Each row was made from one small tree. The marks that hang from a mark follow it in brackets, in alphabetical order. Every link used is in the known rows. Write each row's tree.
In the rows, 128 means zero.
Known rows
maka[lifa[fevu mosu]]: [126 130 136 112 141 146 165 145 125 167  95 150 122 139 104 123 118 138
 124 111]
nalik[kubi lifa[fevu maka] mosu]: [117 113 139 102 110 101 101 176 118 108 105 158 121 134  95 117 110 155
 103 127]
lifa[fevu[nalik] maka mosu]: [112 143 137 117 139 147 143 108 128 106  86 146 120 139  99 119 119 103
 106 118]
nalik[mosu[lifa[fevu]]]: [134 135 131  97 133 120 146 158 114 139  97 127 120 132 107 116 113 163
 117 116]
lifa[nalik]: [136 143 142 100 130 141 182 122 123 192  87 122 117 116 111 126 125 134
 111 105]
mosu[nalik[fevu lifa[maka]]]: [121 131 142  96 126 117 125 177 123 144  89 141 121 120 119 103 118 148
 111 120]
lifa[maka mosu nalik]: [124 141 142 103 136 149 140 113 126 111  83 125 122 126 100 128 110 117
 111 119]
maka[lifa]: [136 143 139  94 135 136 205 157 122 225  97 145 116 122 119 127 131 142
 125  94]
fevu[lifa[maka mosu nalik[kubi]]]: [113 124 150 108 136 131  97 108 126 120  82 134 116 113 105 116 115 106
 110 118]
maka[lifa[mosu nalik]]: [129 129 140 101 136 143 159 139 121 176  86 130 124 124 108 116 117 134
 128 111]
maka[lifa[fevu mosu nalik[kubi]]]: [120 110 137 117 131 131 115 144 124 124  91 150 125 130  98 102 117 133
 115 120]
fevu[lifa[maka mosu] nalik[kubi]]: [106 135 150 108 131 123 113 109 124 151  83 142 112 115 111 108 126  97
 110 106]
lifa[mosu nalik]: [131 139 143 105 131 147 154 118 123 172  83 115 120 120 105 122 114 132
 114 113]
mosu[nalik[fevu[lifa[maka]]]]: [116 141 149 105 148 128 130 139 128 163  84 141 113 111 127 113 123 120
 114 110]
kubi[lifa[fevu mosu]]: [125 136 133 126 145 129 147 143 121 165  91 142 116 132 100 138 117 144
 123 116]
lifa[maka nalik[kubi]]: [125 134 143 100 123 127 137 131 126 119  90 139 118 117 105 116 123 120
 100 112]
mosu[lifa[fevu maka] nalik[kubi]]: [121 136 127  99 142 113 106 148 125  38  86 130 121 128 102  81 117 135
 101 121]
kubi[lifa]: [136 148 138 107 137 118 187 154 118 226  93 135 111 115 115 142 132 149
 125  98]
fevu[nalik[kubi lifa[maka] mosu]]: [114 121 143  92 101  91 111 172 113 146  97 145 119 120 107 100 120 139
 107 115]
fevu[lifa nalik]: [122 149 149 104 138 130 187 104 121 246  84 133 108 110 125 120 139 112
 119  91]

Which tree is each row?
[110 139 132 128 147 127 130 129 123 108  86 150 118 135  98 128 121 112
 120 120] : kubi[lifa[fevu[nalik] maka mosu]]
[115 137 139 118 146 115  99 173 122 122  83 134 119 118 114 118 112 138
 123 122] : kubi[lifa[maka mosu[nalik[fevu]]]]
[134 143 135  92 139 117 139 169 118 164  84 118 119 113 128  89 123 159
 116 110] : mosu[lifa nalik[fevu]]
[117 120 143  98 116 101  95 189 122 130  91 149 121 114 117  89 120 150
 102 120] : mosu[nalik[fevu kubi lifa[maka]]]
[120 141 139  92 120 125 168 139 120 170  91 146 118 125 111 114 129 126
 113 109] : fevu[nalik[lifa[maka]]]
[127 137 130  96 138 122 131 156 117  77  98 137 120 138 102 123 108 148
 114 123] : nalik[mosu[lifa[fevu maka]]]
[126 127 137 110 126 137 145 141 121 172  93 140 121 137  98 121 112 155
 114 121] : nalik[lifa[fevu mosu]]
[123 139 136 112 141 148 157 113 129  98  89 146 120 134  97 131 118 116
 105 121] : lifa[fevu maka nalik]
[118 134 133 124 133 101 145 157 113 181  95 142 115 126 107 127 125 143
 125 111] : kubi[lifa[fevu[nalik[mosu]]]]
[124 147 137 111 143 128 145 147 121 143  89 137 115 124 103 144 116 131
 124 113] : kubi[lifa[maka mosu]]
[126 131 139 114 127 107 128 159 118 190  90 134 115 114 107 124 123 148
 119 107] : nalik[kubi[lifa[mosu]]]
[123 121 135 121 124  89 116 180 114 165 102 150 115 122 103 129 120 161
 116 114] : nalik[kubi[lifa[fevu]] mosu]
[124 121 135 117 142 148 147 133 124 140  88 141 125 136 100 118 114 131
 124 120] : maka[lifa[fevu mosu nalik]]
[124 128 155 105 128 117 138 160 117 252  96 145 110 110 131 135 121 148
 121 105] : nalik[fevu[lifa] mosu]
[117 135 148 107 147 148 129  97 126 134  80 127 116 118 106 133 112 106
 119 117] : fevu[lifa[maka mosu nalik]]
[126 107 148  96  95  89 104 208 112 221 103 155 118 113 121 109 119 179
 109 115] : nalik[fevu kubi lifa mosu]
[118 119 143 110 119  83  91 208 115 159 102 165 115 112 117 133 120 152
 115 116] : nalik[fevu kubi[lifa[maka]] mosu]
[118 133 137 117 142 154 127 107 129  76  85 138 123 138  92 128 108 114
 108 129] : lifa[fevu maka mosu nalik]
